Every row comes from one small tree of marks. The marks that hang from a mark follow it in brackets, in the order of their numbers. Every link used is in the known rows. Which tree was each row made from?
(in the rows, 128 means zero)
Known rows
j_822(j_230(j_99 j_352)): [128 114 148 141 146 192 183 147 155 133 114 190  97 146 111 139 125 164
 196 141 139 136]
j_621(j_139(j_343 j_884(j_230(j_99)))): [112 165 104 125 101  60  82 125  95 125 175  83 109 120 172  83  92  81
  70  87 173  99]
j_835(j_99 j_822 j_884(j_230(j_352))): [ 34  94 107 115  87  84 162 127 111 111 129 149 190 107 108 163 163 156
 106 143 104  96]
j_99(j_139(j_343 j_884) j_230(j_352)): [121 141 167 114 163 135 128  88 106 142  88  88 170 179 144 163 143 134
 122 125 126 112]
j_99(j_139(j_343 j_884) j_230): [158 151 134 122 154 128 113  83 107 138 104  77 148 150 149 144 130 100
  94 156 132 124]
j_835(j_99 j_343 j_352 j_822 j_884): [ 36 135  96 124 105  55 115  55 147 127  66 142 188  26 115 160 158 138
 108 195  53  86]
j_621(j_139): [162 139 102 114 125  68 128 132 117 133 166 167  64 103 119 125 109 153
 104 110 162 123]
j_621(j_139(j_884)): [152 146  99 117 137  87 119 130 104 133 158 118  96 133 137 102 102 138
  86 105 146 108]
j_835(j_884): [120 130 101 128 118  94 156  99 115 125 115 145 145  80 119 123 135 145
  99 155 104 118]
j_139(j_343 j_884): [134 133 126 125 149  87  94 111 116 138 147  91 132 104 144  83 111 107
 107 136 126 116]
j_230(j_99): [148 127 117 147 120 158 135 148 144 137 127 153  85 108 124 129 106 150
 157 136 127 141]
j_835(j_343): [139 129  93 121 159  82 149  97 128 146 109 150 139  77 133 123 142 153
 117 171 107 141]
j_884(j_230(j_99)): [134 124 110 146 111 127 159 164 126 130 143 137 103 120 140 135 134 126
 135 116 156 144]
j_884(j_230(j_99(j_139(j_343)) j_352)): [117 134 169 129  95 126 133 143 115 117 119 105 142 156 128 150 143 120
 131  69 159 133]
j_822(j_230(j_99(j_139) j_352)): [156 120 159 140 125 229 192 148 145 111  90 164 110 181  95 166 133 153
 185 118 140 157]
j_343(j_230(j_99)): [153 114  95 146 123 182 112 160 162 132 153 175  92 107 117 117 111 123
 156 171 112 146]
j_230(j_99(j_139(j_343 j_884)) j_352): [122 144 177 132 117 174  94 120 118 121  90  74 152 174 125 128 110 125
 136  80 115 119]
j_621(j_139(j_343)): [151 153 116 111 123  30  81 113 115 135 178 154  72  73 125  95  97 124
  90 115 173 105]
j_884(j_230(j_99(j_139))): [166 127 122 144  91 164 168 162 117 109 121 105 116 156 128 163 144 115
 116  98 155 161]
j_822(j_230(j_352)): [133  98 147 125 169 140 203 145 143 134 127 194 113 140 106 139 148 173
 178 141 147 142]
j_822(j_230(j_99)): [162 123 112 150 139 188 173 146 155 128 129 183  76 119 117 121 113 130
 174 167 147 147]
j_835(j_343 j_352 j_822): [120 122 147 122 154  74 132 104 177 161  94 139 103  46 129 173 148 147
 147 154 114 132]
j_343(j_230(j_352)): [128  92 127 120 153 137 145 156 149 137 153 188 124 131 111 133 147 159
 162 141 115 140]
j_99(j_139(j_343 j_884(j_230(j_352)))): [113 126 166 112 129  95 139 129  90 116 123  52 187 183 145 132 160 109
  95  64 148 132]
j_139(j_343): [145 128 126 125 140  66 102 120 130 141 157 141 100  74 124 104 116 123
 122 142 144 127]

Which tree is each row?
[136 119 105 125 152 105  73 119 132 134 173 110 138 103 145  67 116  81
 107 172 111 126]
j_139(j_343(j_230) j_884)
[ 94 128 139 134 136 157  69 130 143 136 145 123 145 138 142  85 104 111
 153 138  99 108]
j_139(j_343(j_230(j_99 j_352)) j_884)
[137 117 142 136 116 236 127 155 139 116 106 110 156 200 115 140 124 131
 153 112  92 148]
j_343(j_230(j_99(j_139(j_884)) j_352))
[143 143  90 110 135  61  51 111 118 125 197 120 107 101 144  65  97  83
  75 140 140 103]
j_621(j_139(j_343(j_230) j_884))
[131 115 151 115 139 143  91 125 125 118 133  90 171 165 121 112 140 105
 116 114 105 135]
j_99(j_139(j_343(j_230(j_352)) j_884))
[122 125 106 145 122 142 149 155 113 126 137  87 133 152 164 120 126 115
 119 107 137 137]
j_139(j_884(j_230(j_99)))
[ 70 135 154 133 126 109 116 137 111 134 133  84 159 151 166 108 126 114
 132  82 139 105]
j_139(j_343 j_884(j_230(j_99 j_352)))
[ 60 142  43 126 107  60 137  48 100 113  84 153 223  53 120 108 156 147
  73 209  43  95]
j_835(j_99 j_343 j_884)
[175 124 105 145 111 232 109 152 140 111 121  95 134 170 119 122 114  97
 124 144  95 158]
j_343(j_230(j_99(j_139(j_884))))
[191 127 127 149 120 219 178 147 147 107 105 150  92 153 100 149 122 120
 155 149 145 166]
j_822(j_230(j_99(j_139)))
[168 103 175 136 121 247 177 161 174 122 101 159  82 164  79 188 115 155
 198 141 149 158]
j_835(j_822(j_230(j_99(j_139) j_352)))
[ 85 141 136 100 132  18 112 121  82 129 170  96 137 144 162 100 131 117
  78  60 178  88]
j_621(j_139(j_343 j_884(j_230(j_352))))
[148 127 163 135 108 199 154 149 133 122  89 140 121 172  97 171 127 172
 166  86 124 149]
j_230(j_99(j_139) j_352)
[ 98 129 124 103 133  58 159 146  86 126 158 112 136 173 155 130 143 154
  90  57 166 105]
j_621(j_139(j_884(j_230(j_352))))
[167 144 137 118 144 112 123  92 120 141 114 127 118 119 128 163 135 116
 111 167 150 135]
j_99(j_139(j_343) j_230)
[106 119 139 133 124 143  80 133 157 140 156 171 113 109 120 104 112 126
 172 144 117 119]
j_139(j_343(j_230(j_99 j_352)))
[135 138 175 131 106 162 108 127 132 125 102 122 122 145 105 142 115 146
 156  90 131 131]
j_230(j_99(j_139(j_343)) j_352)
[137 137  91 112 126  50 145 142  85 124 175  99 113 144 158 112 129 115
  63  83 172 116]
j_621(j_139(j_884(j_230)))
[136 131 165 138 119 212 146 142 120 119  79  88 149 204 116 151 122 159
 151  82 105 137]
j_230(j_99(j_139(j_884)) j_352)
[142 130 108 141 119 138  66 137 157 132 172 162  96  78 126  88  96  92
 145 177 123 129]
j_139(j_343(j_230(j_99)))
[144 125 158 140 136 242 182 143 133 110  82 113 142 211 115 150 131 142
 167 112 121 150]
j_822(j_230(j_99(j_139(j_884)) j_352))
[120 107 125 121 158  96 113 114 196 154 122 160 111  48 124 165 155 119
 149 189 100 141]
j_835(j_343(j_230) j_352 j_822)
[150 142 136 138  90 119 118 139 115 112 132  93 122 129 132 134 130  86
 103  98 162 145]
j_884(j_230(j_99(j_139(j_343))))
[ 68 140  95 134 135  52 127  91 135 131  84 156 170  62 130 148 174 147
 130 166  71 111]
j_835(j_99 j_343 j_352)
[102 110 137 116 158 108  85 119 132 138 157 122 157 131 136  87 131 117
 135 137 108 114]
j_139(j_343(j_230(j_352)) j_884)
